Each row was made from one small tree. Brackets hold a mark, then the marks that hang from it, in alphabetical order. Every link used is in the known rows. Write each row's tree.
In the rows, 128 means zero.
Known rows:
(kebu (gufaki zani) (lifi kogil)): [103 155 174 124 143 209 144 145 172 125 135 133 138  97  61 181 148 139
 145 119 123 126  66  93  94 147 122 127 175 122  90 155 134]
(lifi (kogil rivuz)): [107 149 158 135 157 172 123 151 123 127 123 118 125  98 113 191 158 131
 133 146 135 136  69  93 110 155 156 125 121 124 112 161 134]
(gufaki kebu ziru): [122 154 151 124 140 173 126 134 140 118 118 154 132 109 103 143 134 134
 109 113 128 108  97  89 100 141 116 114 174 122 146 170 133]
(gufaki ziru): [116 160 153 124 145 161 128 140 128 124 124 147 125 114 118 153 137 137
 112 128 126 123  91  91 112 145 133 120 165 118 141 167 136]
(kebu gufaki (lifi (kogil (rivuz sofuv)))): [104 147 169 134 158 202 140 149 160 132 132 123 138  77  78 206 155 135
 168 139 138 130  58  88 101 153 152 133 149 119  80 140 134]
(gufaki (kebu lifi) ziru): [124 146 161 127 146 187 133 135 155 118 127 152 135 100  91 151 139 136
 125 112 131 111  90  86  94 140 107 117 179 118 128 137 137]
(gika (boki vufira)): [ 79 158 181 154 131 166 112 162 129  84 120 147 133 138 129 157 130 136
 145 132 116 119  87  84  92 145 149 125 136 113  65 136 132]
(ludom (sikig (sofuv rivuz))): [110 163 159 146 131 144 137 161 116 113 125 150 120  50 159 142 170 139
 141 140 128 103  63  91 109 153 131 124 127 114 135 170 125]
(ziru (gufaki (kebu lifi) zani)): [121 144 150 119 126 185 133 128 147 115 136 151 148 102  99 148 126 138
 116 100 120 109  92  90  77 137 117 116 189 112 115 180 124]
(ludom (sikig sofuv)): [109 164 163 140 131 157 137 154 114 118 132 148 121  65 144 139 168 144
 126 142 125 109  66  93 113 156 128 122 131 113 123 168 128]
(sofuv rivuz (sikig ludom)): [107 167 164 160 134 148 134 166 106 127 118 145 108  46 165 148 161 149
 160 140 133  91  64  89  97 152 148 124 119 116 136 160 128]
(kogil (rivuz sofuv)): [101 140 146 146 153 150 123 149 115 126 123 124 127  84 129 185 143 140
 135 147 143 119  74  84 104 153 180 127 124 117 116 169 128]
(ludom sikig): [107 161 163 137 128 161 130 149 116 124 134 142 122  87 131 144 157 146
 117 141 122 116  75  96 111 156 134 121 135 113 126 159 131]
(gika boki (lifi kebu)): [ 78 166 178 146 130 182 115 149 162 117 115 136 135 118  79 176 148 134
 161 122 111 131  75  93 101 152 140 122 151 134  47 152 145]
(kebu (gufaki zani) lifi): [ 99 152 174 123 134 194 146 142 167 119 137 143 133  96  72 169 135 147
 140 117 120 116  72  90  93 145 124 128 182 118 103 147 133]
(sofuv (rivuz (kogil lifi)) (sikig ludom)): [107 146 156 168 146 147 143 168 125 112 107 139 107  25 182 162 168 138
 177 139 138  93  47  85  97 157 167 125 109 120 144 152 125]
(gufaki (kebu (lifi kogil)) zani): [111 144 163 132 141 199 130 139 159 112 128 137 138 100  74 157 145 138
 120 107 128 109  80  90  80 143 106 115 169 123 107 161 131]
(sikig ludom (sofuv (rivuz (kogil lifi)))): [108 142 155 148 150 141 149 168 130  98 110 145 116  28 181 156 174 137
 169 136 136  96  44  85 109 157 151 126 112 119 145 168 123]
(gufaki zani ziru): [119 162 148 123 137 163 135 136 142 115 120 151 133 117 106 143 132 138
  99 111 122 111  90  88  99 140 124 116 182 125 146 188 133]
(gufaki kebu zani): [107 149 150 129 129 173 126 137 142 108 122 147 131 108  94 141 130 142
 101 106 122 100  92  90  84 141 117 113 170 124 133 189 127]
(rivuz (sofuv sikig)): [ 99 165 153 161 144 163 120 152 106 137 128 134 121  79 133 162 144 152
 135 147 140 109  80  87 101 151 170 123 132 111 102 186 127]
(lifi (kebu gufaki) kogil): [ 97 170 162 116 148 208 131 147 172 139 121 127 133  97  62 191 164 136
 154 133 125 138  64 103 109 154 137 123 154 127 104 166 134]
(rivuz kogil sofuv): [100 138 137 154 162 153 123 148 125 118 119 124 127  86 143 177 143 137
 139 145 142 117  78  87 109 156 186 127 133 115 109 195 121]
(kogil lifi rivuz): [ 97 130 159 134 148 155 134 149 136 111 118 127 119  78 127 191 148 136
 141 140 135 129  56  83 105 156 167 126 117 119 143 124 134]
(rivuz (kogil lifi) (sofuv (sikig ludom))): [103 138 147 172 156 163 136 158 128 120 113 128 120  39 162 171 161 143
 163 147 145 100  47  83 101 162 193 123 112 117 111 176 123]
(sikig ludom (sofuv (rivuz (kogil (lifi kebu))))): [106 144 153 144 150 149 150 167 147 102 106 144 118  25 167 161 181 136
 180 133 136  98  38  88 107 158 149 123 116 121 144 164 124]
(kebu (gufaki zani ziru) (lifi kogil)): [117 160 170 118 147 212 150 140 182 125 130 142 145  98  61 176 147 132
 140 112 124 123  68  90  97 143 114 125 193 126 105 156 137]
(boki (gika (lifi (kebu gufaki))) vufira): [ 57 181 195 145 128 178 123 165 182 101 113 143 157 132  80 177 137 139
 188 118 105 119  76  83  98 151 153 124 153 129  25 123 138]
(sofuv (rivuz kogil)): [101 143 143 147 153 135 128 157 129 106 112 133 115  76 158 172 146 129
 150 136 133 115  78  89 105 151 162 129 131 118 143 169 123]
(ziru (gufaki (kebu (lifi (kogil rivuz))) zani)): [125 140 147 122 136 190 132 131 150 115 132 141 151  94  96 166 136 129
 123 104 127 112  82  89  76 139 126 118 176 118 110 179 125]
(rivuz (kogil lifi) (sofuv sikig)): [ 99 139 145 171 159 161 130 155 130 118 114 126 120  53 155 180 154 137
 159 146 145 110  56  82 100 159 194 125 119 116 112 176 122]
(gika (boki vufira) (lifi kebu)): [ 64 168 189 153 128 183 113 160 168  99 111 142 140 133  81 173 144 133
 177 120 109 127  77  87  93 150 146 121 145 131  29 141 144]

Which tree is each row?
[ 73 161 189 160 141 179 112 166 148  95 110 129 144 129  99 190 148 120
 173 130 117 132  72  83  94 152 162 125 122 135  21 148 144] : (gika (boki vufira) (lifi (kogil rivuz)))
[104 163 156 161 142 165 126 156 102 139 126 136 123  66 141 155 152 157
 140 147 140 100  71  88 102 154 168 121 126 113 102 184 128] : (rivuz (sofuv (sikig ludom)))
[108 147 151 159 149 156 130 155 105 133 121 128 122  58 140 177 154 148
 146 150 146 103  62  83  99 156 181 125 114 118 109 168 128] : (kogil (rivuz (sofuv (sikig ludom))))
[104 139 146 128 152 177 146 142 187 107 107 137 131  78 105 178 150 128
 152 117 127 120  56  90 103 153 155 122 162 129 142 161 128] : (rivuz (kogil (lifi (kebu (gufaki zani ziru)))))
[107 139 165 143 164 186 128 151 138 130 134 117 132  84 101 197 159 137
 152 145 142 134  63  87 101 154 154 128 130 114  84 135 136] : (kebu (lifi (kogil (rivuz sofuv))))
[ 60 183 196 146 135 191 121 169 187 104 111 136 161 131  74 185 147 132
 193 120 107 126  71  86  99 152 152 123 148 133  17 128 139] : (boki (gika (lifi (kebu gufaki) kogil)) vufira)
[110 154 155 168 144 144 139 166 114 118 112 139 109  35 180 157 164 139
 170 141 137  90  59  88  96 156 164 126 115 120 133 168 124] : (sofuv (rivuz kogil) (sikig ludom))
[119 151 141 118 123 172 127 127 135 114 129 152 146 109 108 142 123 136
 103 100 118 105  97  92  80 137 125 115 184 116 131 206 120] : (ziru (gufaki kebu zani))
[101 164 153 139 155 203 132 153 165 147 115 120 135  62  74 209 171 133
 176 143 142 125  50  94  99 156 168 125 137 130  91 170 130] : (lifi (kebu gufaki) (kogil (rivuz (sofuv sikig))))
[ 65 171 191 155 142 178 118 169 174 102 110 128 158 126  87 192 151 130
 189 126 114 127  67  83  97 154 162 122 130 133  19 119 140] : (boki (gika (lifi kebu (kogil rivuz))) vufira)
[114 157 168 118 137 196 151 136 176 122 131 151 138  97  69 163 135 141
 135 108 121 114  75  87  94 140 115 125 200 122 115 149 136] : (kebu (gufaki zani ziru) lifi)
[102 139 145 166 157 173 138 157 148 126 110 127 123  34 145 177 170 143
 175 144 146 103  41  86 100 163 190 121 116 120 111 170 124] : (rivuz (kogil (lifi kebu)) (sofuv (sikig ludom)))
[106 152 154 148 139 152 145 162 148 105 116 145 121  31 155 156 182 131
 164 137 131 106  44  91 106 159 142 123 123 118 140 157 123] : (ludom (sikig (sofuv (rivuz (kogil (lifi kebu))))))
[132 141 154 128 149 197 139 134 170 112 120 144 146  94  73 161 145 125
 119 100 133 105  78  83  80 138 107 113 183 130 126 158 135] : (gufaki (kebu (lifi (kogil rivuz))) zani ziru)
[ 94 137 156 124 140 178 145 146 182 115 111 131 129  68  85 197 154 136
 158 124 130 123  44  86  96 153 159 124 144 129 142 130 133] : (kogil (lifi (kebu (gufaki zani))) rivuz)
[112 156 172 119 144 193 146 141 167 128 134 148 134  95  80 172 139 140
 147 122 125 123  76  88 105 145 121 129 186 116 112 129 139] : (kebu (gufaki ziru) lifi)
[ 84 171 167 123 129 186 134 141 174 137 118 136 136 101  51 177 148 143
 151 115 112 126  74  96 104 153 136 120 171 137  88 184 141] : (gika (lifi (kebu (gufaki zani))))
[107 156 153 153 160 175 122 156 116 136 121 117 127  77 121 193 161 133
 145 152 145 124  65  88 103 155 173 125 115 123  98 178 130] : (lifi (kogil (rivuz (sofuv sikig))))
[ 95 132 157 131 148 166 136 150 161 117 115 125 121  70 106 196 159 135
 159 137 136 132  48  87 102 157 164 122 123 122 141 116 136] : (kogil (lifi kebu) rivuz)
[ 80 176 185 146 141 171 117 157 147 120 121 127 149 123  99 179 146 133
 153 129 113 131  77  89 112 155 145 124 141 131  47 145 140] : (boki (gika (lifi kogil)))
[109 144 168 133 149 197 124 143 146 121 132 134 132  97  85 167 150 138
 134 125 132 121  81  92  93 148 115 119 151 117 100 139 135] : (gufaki (kebu (lifi kogil)))
[111 138 166 135 152 193 126 145 145 120 130 129 133  90  89 178 153 134
 139 127 137 120  75  89  90 149 124 121 144 119 103 134 136] : (gufaki (kebu (lifi (kogil rivuz))))
[ 62 174 195 157 131 160 115 168 151  94 117 141 152 140 111 165 130 140
 168 123 107 119  86  80 101 150 156 124 139 124  30 125 139] : (boki (gika lifi) vufira)
[ 97 127 139 155 164 156 127 150 141 110 114 123 125  73 147 183 147 134
 147 142 142 121  62  84 108 158 191 127 124 116 121 180 122] : (rivuz (kogil lifi) sofuv)
[ 72 170 192 158 136 185 108 164 148  98 112 134 143 139  95 179 146 125
 164 126 112 133  79  86  98 151 150 123 131 132  18 157 143] : (gika (boki vufira) (lifi kogil))
[ 67 169 193 159 141 168 116 171 154  96 113 130 156 133 104 185 143 130
 176 129 114 125  74  79 100 153 165 124 127 131  22 125 139] : (boki (gika (lifi (kogil rivuz))) vufira)
[123 146 150 120 133 194 131 130 150 118 134 146 151 103  94 155 133 133
 118 102 122 114  87  92  78 138 117 116 183 115 109 185 125] : (ziru (gufaki (kebu (lifi kogil)) zani))
[111 174 153 112 145 210 140 140 189 134 114 137 142 100  53 180 159 131
 144 115 123 128  66 100 103 147 125 117 181 134 117 184 133] : (lifi (kebu (gufaki zani ziru)) kogil)
